Known rows, with every step that occurs
r-a: [0.60 -0.07 0.97 0.54 -1.00 1.60 -1.19 -2.14 0.72 -1.48 -0.71 -0.76 -0.36 2.48 1.88 -0.39 -0.63 0.31 -1.92 1.53 1.57 -0.14 -3.60]
z-e-r-a-g-s: [3.62 -1.78 -0.83 3.30 -0.28 3.11 3.54 -0.18 2.20 -0.45 -0.89 0.36 -2.77 -1.05 0.16 -1.75 -0.69 -2.26 -2.75 3.48 -0.95 3.47 -6.99]
a-g-e: [0.33 -1.81 -0.04 0.35 -1.77 2.92 0.97 1.36 1.47 -2.88 -0.72 0.99 -1.42 -0.04 2.28 0.29 0.38 -1.03 -4.56 2.22 1.17 1.05 -2.30]
z-g-s: [2.17 -0.69 -0.02 0.11 -0.39 2.01 1.34 -1.00 -0.54 -1.12 -1.45 -0.01 0.70 -0.33 -2.60 -1.11 -1.43 -2.49 -1.47 -1.68 0.64 0.93 0.69]
a-z: [-0.85 -0.74 1.90 -2.00 1.23 -0.34 -0.28 -2.89 1.75 -1.24 -2.04 1.18 -1.58 -0.18 1.84 1.00 0.69 1.55 -1.12 0.62 -0.66 1.24 -2.03]
s-e-r-a-g: [3.93 -1.25 -2.66 2.13 -1.77 3.93 2.86 -0.67 2.03 -1.33 -0.83 0.71 -0.88 -0.23 2.19 -0.91 -1.08 -0.83 -2.37 4.60 0.62 1.88 -6.75]
s-e-r-a: [3.94 -1.19 -2.34 0.72 -1.85 3.94 1.48 -2.11 1.44 -0.85 -0.74 0.19 -0.55 1.46 2.18 -1.94 -1.30 -0.60 -1.70 3.48 0.79 1.15 -6.75]
g-a-e: [2.16 0.55 1.33 -4.37 -0.62 1.17 0.17 1.62 4.53 0.25 0.76 2.37 -1.15 0.83 4.11 -1.04 -0.78 0.60 -5.76 -2.73 2.40 0.64 -3.48]
s-a-z: [-0.01 -1.25 0.72 -2.23 0.87 -0.66 0.08 -3.87 3.61 -0.53 -2.03 2.72 -1.63 2.69 1.31 0.83 -1.34 1.39 -0.47 -0.09 1.72 0.81 -3.33]
s-a-e: [1.36 -1.61 0.16 -2.27 -0.37 1.00 0.11 -0.50 4.29 -0.71 -0.06 2.71 -1.64 2.65 1.66 -0.39 -1.62 -0.25 -3.51 -1.03 3.75 0.34 -3.51]
g-s: [0.34 -1.43 0.27 -0.04 -1.68 2.38 0.62 -1.23 0.22 -0.59 -1.52 -1.21 0.17 0.02 0.05 -2.82 -3.34 -1.56 -3.53 0.00 2.50 1.28 0.79]
e-a-z-g: [2.23 -0.52 0.29 -2.63 0.78 1.13 -0.06 -3.48 1.62 -1.91 -1.48 2.88 -0.94 1.48 0.12 2.13 2.25 -0.12 0.76 0.20 -2.08 0.77 -2.83]
e-r-a-z-g: [3.42 0.15 -0.57 1.03 1.14 0.56 0.71 -3.57 1.48 -1.80 -0.73 0.77 -1.40 0.73 -0.55 0.29 1.73 -0.32 0.38 2.70 -2.86 3.50 -6.82]
r-a-g-s-e: [3.90 -1.36 -0.59 2.80 -2.98 4.24 1.96 -0.39 2.11 -0.77 -1.98 -0.64 -0.76 1.10 2.13 -2.60 -3.10 -1.48 -2.91 2.77 2.56 0.63 -3.94]
a-z-g-s: [2.18 -0.67 1.27 -0.91 0.89 0.54 1.04 -2.81 1.21 -0.97 -2.65 0.99 -0.98 -0.39 -1.50 -0.41 -0.11 -0.98 -0.03 -1.17 -1.44 1.90 -1.00]
s-a-g-e: [1.10 -2.27 -0.98 -0.06 -1.85 2.18 1.14 -0.07 3.31 -1.99 -0.90 2.50 -1.43 2.88 1.78 0.27 -1.60 -0.87 -3.46 1.29 3.37 0.66 -3.60]
g-e-r-a-z: [3.49 -1.47 -0.29 0.07 -1.70 2.83 -0.86 -2.96 2.53 -2.33 -0.55 -0.14 -2.62 3.54 2.75 -2.38 1.13 -0.62 -2.39 3.86 -1.25 3.23 -8.27]
s-a-z-e-r: [1.75 -2.10 -0.17 -1.49 2.15 -0.21 2.27 -3.47 4.35 0.10 -1.75 3.85 -3.42 1.44 0.63 0.75 0.02 0.55 0.04 0.89 -0.79 2.41 -7.27]
e-a-z-g-r: [5.15 -0.96 -1.36 -3.41 0.13 1.21 0.69 -2.62 0.89 -1.69 -1.35 1.97 -0.43 1.28 -0.30 0.96 0.89 -0.07 0.58 1.28 -2.28 2.11 -3.28]
e-r-a-g: [1.69 -0.52 -1.74 3.10 -0.67 1.90 1.85 -0.68 1.31 -2.13 0.15 -0.20 -0.90 -0.82 0.97 -0.02 -0.21 -0.80 -3.00 4.95 -0.04 3.65 -5.54]
z-e: [-0.26 -1.56 1.52 -1.34 1.35 1.40 1.30 -0.45 0.99 -0.45 -1.30 1.88 -2.14 -0.59 0.89 1.21 0.99 -0.04 -1.85 -0.34 -0.21 -0.50 -3.21]
r-a-z: [0.98 -0.07 2.13 -0.27 0.21 0.34 -1.43 -3.73 2.20 -1.22 -1.81 0.14 -1.81 2.54 2.60 0.02 0.53 1.46 -0.50 1.77 -0.36 0.80 -5.07]
a-g: [-1.29 -0.81 0.10 0.80 0.02 1.04 1.81 0.86 0.85 -2.09 -0.92 1.11 -0.55 -2.40 1.12 1.89 -0.25 -0.13 -3.48 1.94 1.24 1.18 -0.43]
e-a-z: [0.63 -1.03 0.50 -2.86 -0.13 1.32 -0.74 -3.72 2.22 -1.62 -1.48 2.00 -1.41 1.78 2.38 1.08 0.88 0.81 -0.83 1.62 -0.62 1.06 -2.87]
s-a-g-r: [2.84 -1.93 -2.66 -0.56 -0.94 0.64 2.82 0.49 1.91 -1.03 -0.87 1.62 -0.18 0.49 0.27 0.26 -3.61 0.02 -2.86 2.16 3.04 2.14 -2.34]

Rows
[4.71 -0.72 -1.39 0.80 -1.39 3.30 0.13 -1.34 0.41 -2.82 0.21 0.32 -0.77 2.80 -0.75 -1.05 1.71 -2.49 -1.40 1.61 -1.41 1.97 -6.43]	z-g-e-r-a
[2.31 -2.49 1.02 -1.09 0.30 0.99 1.76 -3.22 4.02 0.93 -2.94 2.18 -2.73 2.29 0.29 -2.06 -2.85 -0.68 -0.91 -1.03 1.39 1.41 -3.94]	g-s-a-z-e
[4.04 -0.64 -0.18 -2.66 1.45 -0.44 1.39 -1.73 0.25 -1.38 -1.87 1.18 -0.62 -0.72 -1.19 0.88 0.67 0.60 0.38 0.30 -2.46 2.37 -2.39]	a-z-g-r
[0.22 -1.50 -0.26 1.77 -1.39 2.26 2.44 0.73 0.98 -1.35 -1.61 -0.26 -0.32 -2.21 0.30 -1.15 -2.73 -1.68 -4.30 1.69 2.21 2.21 0.67]	a-g-s
[1.04 -1.60 0.87 -1.26 2.71 0.26 2.17 -2.47 2.61 -0.49 -1.73 2.55 -3.62 -1.67 0.96 0.95 2.11 0.57 -0.70 1.81 -3.34 3.05 -6.34]	a-z-e-r
[1.33 -2.03 -1.84 1.24 -1.61 3.14 2.06 1.12 1.48 -3.02 0.02 0.85 -1.55 -1.06 1.52 -0.33 0.49 -1.77 -4.80 4.00 0.07 3.44 -4.09]	a-g-e-r
[2.89 -1.00 -2.03 3.90 -1.79 2.86 2.28 -0.81 1.45 -1.53 -0.42 -1.28 -0.77 -0.70 0.26 -2.45 -2.26 -2.07 -3.61 4.69 0.75 4.48 -4.65]	e-r-a-g-s
[-0.40 -1.39 -0.84 0.27 -0.21 0.54 1.91 -0.54 2.76 -1.31 -1.03 2.61 -0.66 0.67 0.76 1.69 -2.19 -0.05 -2.50 1.03 3.39 0.76 -1.93]	s-a-g
[3.71 -2.33 -2.67 0.43 -2.57 4.64 2.86 -1.45 1.04 -0.08 -1.62 -0.62 -0.08 -0.49 0.39 -4.32 -3.90 -2.37 -3.25 1.91 1.81 2.44 -2.56]	g-s-e-r
[2.69 -2.12 -0.81 -0.50 -2.71 4.34 1.72 -1.20 0.98 0.09 -2.35 -0.43 0.12 0.52 1.24 -3.66 -4.00 -1.64 -3.01 0.14 2.96 -0.02 -0.75]	g-s-e
[4.47 -1.29 -0.91 -2.97 -0.47 3.24 1.16 -3.19 2.31 -1.14 -2.28 3.48 -0.91 1.96 1.46 1.01 1.10 -0.22 1.04 0.35 -1.19 -0.67 -4.39]	s-e-a-z-g
[4.68 0.91 -0.75 -2.93 0.62 1.16 1.99 1.39 3.33 -0.57 1.24 3.05 -0.62 -0.58 0.36 -0.18 0.86 -1.22 -3.70 -2.49 -0.51 2.41 -4.71]	z-g-a-e-r
[0.62 -0.15 0.58 2.24 -0.86 1.61 0.52 -0.29 1.38 -2.02 -0.76 -0.03 -0.92 0.48 1.97 0.80 -0.30 0.06 -2.65 3.00 1.35 0.76 -3.62]	r-a-g
[3.51 -1.72 -2.84 -1.05 -1.94 2.74 2.03 0.62 0.62 -2.04 -0.29 0.84 0.05 -0.48 1.34 0.55 -1.41 -0.57 -3.22 3.95 0.84 2.36 -1.85]	e-a-g-r
[1.97 -0.36 -0.29 0.76 0.37 0.75 0.11 -3.75 2.01 -1.43 -0.79 -0.07 -1.79 1.00 1.53 -0.73 0.55 0.47 -1.05 3.89 -1.54 3.71 -6.84]	e-r-a-z
[0.84 -1.76 -0.48 -0.28 1.52 1.77 2.63 -0.63 1.06 -0.72 -0.44 1.64 -2.27 -1.80 0.10 0.47 1.13 -0.79 -2.15 1.59 -1.54 2.21 -5.28]	z-e-r
[4.29 -1.33 -0.39 -0.79 -0.65 1.93 1.62 -0.53 2.90 -0.44 -0.92 1.94 -0.61 1.96 -2.15 -1.86 -2.36 -2.94 -2.18 -2.78 2.38 1.03 -1.81]	z-g-s-a-e
[5.10 -1.79 -2.40 1.63 -3.28 4.98 2.03 -2.13 1.51 -0.07 -1.51 -1.37 -0.26 1.41 1.12 -5.02 -3.91 -2.29 -2.73 2.81 1.92 2.19 -4.97]	g-s-e-r-a
[0.82 0.87 1.89 -4.31 0.65 -0.47 0.07 -1.78 3.76 0.32 -1.15 2.35 -1.13 0.84 3.83 0.22 -0.45 2.25 -2.63 -1.85 0.34 1.16 -3.31]	g-a-z
[5.67 -0.55 0.78 0.39 -0.86 2.66 0.65 -3.56 2.32 -0.43 -2.88 0.48 -1.27 2.79 0.58 -2.04 -0.70 -0.86 0.89 0.33 -0.63 0.35 -5.43]	r-a-z-g-s-e
[1.77 -1.33 -0.82 -1.14 0.00 1.87 1.07 0.61 2.64 -1.53 0.85 1.08 -1.73 -1.39 1.28 -1.09 0.39 -1.14 -4.90 1.70 0.35 3.33 -4.18]	a-e-r
[2.30 -0.37 1.51 -0.34 -1.03 2.01 -1.35 -0.34 2.98 -1.45 0.20 0.10 -1.80 2.44 2.90 -1.23 0.15 -0.19 -3.63 0.93 1.67 0.36 -5.20]	r-a-e
[2.41 -1.19 -0.19 1.05 0.77 2.12 1.67 -1.48 1.56 -0.65 -0.29 0.85 -2.57 0.44 0.83 -0.31 1.05 -0.68 -1.56 2.57 -1.52 1.92 -7.87]	z-e-r-a
[3.20 -2.27 -2.81 2.25 -2.17 4.28 4.46 0.67 1.65 -0.90 -1.56 0.33 -0.53 -2.70 0.64 -2.44 -3.26 -2.45 -4.01 3.33 1.54 3.24 -2.35]	a-g-s-e-r
[7.16 -0.30 -0.94 -1.15 -0.59 1.73 0.74 0.81 0.74 -1.56 0.17 0.05 -0.44 1.35 -0.76 -1.05 0.04 -1.16 -1.81 0.44 -0.47 1.58 -4.81]	z-g-r-a-e
[0.05 -1.46 2.73 -2.18 2.60 0.01 0.99 -2.30 2.53 -0.33 -2.43 2.61 -3.49 -0.56 1.73 1.61 2.11 1.31 -0.38 -0.05 -2.24 0.64 -4.57]	a-z-e
[3.21 -1.52 -1.27 0.75 -2.70 3.82 -0.79 -1.66 1.32 -2.44 0.34 -0.85 -1.49 3.52 2.12 -2.73 0.21 -1.50 -3.46 3.64 0.29 2.46 -7.14]	g-e-r-a
[2.22 -1.48 -1.87 -0.14 -0.78 1.24 2.85 1.93 -0.05 -1.78 -0.71 -0.04 0.02 -2.69 0.63 0.42 -1.90 0.00 -3.81 3.25 0.94 2.72 -0.83]	a-g-r
[2.66 -1.77 -1.71 -2.49 -2.35 4.49 0.69 -1.90 1.47 -0.99 -1.23 1.97 -0.03 2.19 2.91 -0.33 -1.01 -0.41 -1.57 1.28 1.84 -1.31 -3.08]	s-e-a
[1.12 -1.82 0.45 -2.14 0.31 2.75 0.84 -1.28 1.53 -0.76 -0.80 2.65 -2.03 1.17 1.49 1.25 1.34 -0.56 -1.40 0.43 -0.47 -0.52 -4.21]	z-e-a
[4.02 -2.33 -1.57 -1.30 -0.24 2.91 3.28 1.15 1.47 -1.04 -0.79 2.42 -2.02 -0.83 1.21 1.23 0.23 -0.70 -2.33 2.80 -0.87 1.50 -4.60]	z-e-a-g-r
[3.23 -1.12 -0.09 -1.43 0.70 1.36 0.68 -2.47 1.69 -2.49 -1.21 1.99 -2.06 0.72 -0.35 0.25 2.79 -0.98 -0.50 1.03 -3.31 3.00 -5.31]	a-z-g-e-r
[3.55 -1.28 -0.76 -2.12 -1.77 3.88 -0.60 -1.21 0.49 -2.91 -0.28 1.95 -0.33 3.49 -0.13 0.40 1.93 -2.32 -1.30 -0.36 -0.43 -0.22 -3.10]	z-g-e-a
[2.31 -1.76 -1.73 -1.35 -0.23 1.27 1.28 -0.71 4.38 -0.83 0.58 2.53 -1.74 1.60 0.91 -1.04 -1.60 -0.97 -3.73 0.71 2.54 2.74 -5.33]	s-a-e-r
[4.23 -1.16 -1.37 0.08 -0.85 2.94 1.37 -3.37 2.68 -0.68 -1.60 0.80 -1.72 1.44 2.71 -1.60 -0.33 0.32 -0.65 3.70 -0.76 1.95 -7.91]	s-e-r-a-z
[2.29 -1.00 0.20 -1.39 -0.88 2.57 -0.14 -0.38 -0.04 -2.60 -0.62 1.18 -0.36 1.86 -0.69 0.30 1.65 -1.87 -1.70 -1.07 -0.32 -0.22 -2.26]	z-g-e
